Each row was made from one small tree. Brackets hold a mark, then the marks that hang from it, in alphabetical order. Every link used is in the known rows. Write each row's tree.
(in the rows, 128 means zero)
Known rows
[U [X K [P [B C] D]]]: [156  79  78 144 147 152 125 113 144 127 100 209  74 143  99 160 106 110
 145 175 139]
[U X]: [151 144 115 118 148 159 125 110 130 119  94 190  92 128 115 154 110 115
 139 177 151]
[B F [P D X]]: [116 121 141 106 171 142 133 122 165 134  85 157 101 114  70 147 133 136
 144 128 173]
[C [D [P B X]]]: [116 124 146 132 128 125 118 143 158 137 123 163  83 118  51 134 113 106
 144 158 180]
[U [X K W]]: [159 130 113 135 132 158 119 116 137 106  75 203  86 114 156 159 111 123
 127 180 149]
[B [C D] F [P [X U W]]]: [131 109 160 117 145 174  99 151 186 126 107 167  80 148  80 142 146 143
 163 131 217]
[B C]: [115 141 144 126 134 177 123 123 127 129 121 174  88 141  93 143 139 124
 172 156 167]
[U [X [P [B F]]]]: [167 100  95 122 163 156 126 114 138 129  95 201  93 148 113 156  99 125
 147 183 145]
[W [X [P [B C] D] U]]: [159 104 112 131 171 171 100 131 142 126  97 186  80 149 127 144 126 113
 173 189 140]
[C [D [P X]]]: [118 141 140 132 132 126 121 147 152 121 117 166  82 123  63 137 111  97
 136 153 190]
[F [B [P D X]]]: [ 86 119 133 125 151 147 148 105 140 124 104 152  93 111  84 136 139 120
 161 127 156]
[P X]: [ 97 147 142 101 162 141 127 127 144 118  93 162  88  99 103 147 142 108
 153 163 174]
[C [D [P B [X W]]]]: [125 123 154 141 119 132 108 147 160 134 117 167  84 109  77 134 116 114
 142 162 189]
[F [B [C D] [P [X U W]]]]: [ 98 110 148 134 131 173 121 129 159 117 121 160  76 139  91 132 149 125
 176 129 191]
[W [X K U]]: [136 145 121 110 166 157 119 129 135 104  74 180  81 132 140 144 127 110
 146 188 122]
[U [X K P]]: [157 109  72 129 158 145 132 117 133 100  84 214  79 146 126 166  93 102
 133 180 146]
[C [D [P [B F] [X K U]]]]: [125 112 138 125 136 115 119 152 184 137 112 163  79 115  64 134 119 116
 133 156 169]
[U [X [P B] W]]: [178 103 106 141 144 164 103 118 139 119  90 208  89 128 158 160 101 125
 147 192 164]
[U [X [P B]]]: [164 104  92 127 157 155 120 111 135 124  99 204  87 141 115 159  98 114
 151 188 151]
[D C [P B [X K U]]]: [109 105 156 130 147 106 116 157 191 135 123 156  60  90  63 139 130  96
 141 149 178]
[P B D]: [133 118 139 137 136 137 120 107 147 168 110 161 101  88  92 140 132 124
 150 172 125]
[D [P [B C F] [X U W]]]: [116 109 170 117 138 144 102 152 192 133 111 157  84  96 109 135 140 151
 167 147 199]
[P [B F] [D C] [X K U]]: [126  85 143 125 167 111 122 142 206 166 101 148  73  76  80 140 161 109
 133 153 131]

Write each row's tree
[129 115 149 126 136 179 126 132 146 138 123 175  91 184  35 139 124 140
 161 127 183] : [B [C D] F P]
[169  76 103 159 137 141  86 140 189 131  92 197  73  98 180 157 131 126
 152 181 158] : [X K [P [B C] D] U W]
[116 120 152 112 149 182 131 122 143 133 112 173  97 167  59 143 131 154
 171 126 180] : [B C F P]
[170 124  90 135 168 129  99 134 175 126  97 182  87 105 160 160 118 103
 142 181 159] : [X [P D] U]
[109 137 154 111 151 153 111 125 153 110  86 169  90 103 111 152 129 128
 157 151 203] : [B [P [X W]]]
[109  77 153 135 136 149 120 131 173 152  92 163  84  92 101 138 165 145
 156 146 151] : [P [B C F] D [X K W]]
[111  99 136 107 165 152 123 135 191 130  96 162  79 127  65 148 151 140
 158 119 183] : [B C F [P D [X K U]]]
[106 129 147 136 124 158 117 147 145 123 133 170  74 148  50 136 129 108
 161 142 199] : [B [C [D [P X]]]]
[121 118 144 154 142 127 117 144 161 126  88 165  71  76 119 149 152  89
 123 151 163] : [P [D C] [X K W]]
[147  83 112 143 154 155 123 124 146 152 115 183  94 145  97 147 124 131
 165 163 146] : [X [P [B C F] D]]
[153  88  91 117 169 122 119 134 183 132  90 189  82 121 144 156 117 128
 144 184 133] : [X K [P [B F]] U]
[158 109  73 137 166 116 112 135 179 117  85 191  77 104 157 164 115  98
 131 179 142] : [X K [P D] U]
[122 120 161 108 150 140  91 133 189 139  91 158  86  61 151 144 156 133
 162 183 177] : [P B [X U W]]
[157  86 116 153 162 137 123 131 148 158 115 178  92 133  94 147 119 109
 145 165 136] : [X [P [B F] [D C]]]
[149 105 100 118 174 153 114 131 141 110  80 195  75 146 140 149 114 110
 157 199 123] : [W [X K [P B] U]]
[ 84 119 128 110 156 141 145 113 157 111  98 157  83 113 102 140 140 122
 160 136 157] : [F [B [P [X K U]]]]
[115  92 151 127 128 148  93 147 194 136 106 171  64  95 112 141 161 123
 163 171 179] : [P [B [C D]] [X K U W]]
[ 80 125 139 113 152 153 150 107 135 116 105 155  91 123  87 136 136 124
 167 132 162] : [F [B [P X]]]
[141  80 113 155 129 159 111 132 142 118  97 206  77 131 153 154 120 131
 160 178 160] : [X K [P [B C]] W]
[159 117  86 130 178 148 115 134 140 101  72 194  76 140 150 153 115  98
 143 189 126] : [W [X K [P D] U]]
[161 102 117 124 170 176 105 142 142 126 101 188  80 178 112 138 121 119
 171 189 144] : [W [X [P [B [C D] F]] U]]
[117  93 151 110 160 145 110 133 199 166 109 146  85  90  84 137 171 139
 168 152 159] : [P [B C F] D [X U]]
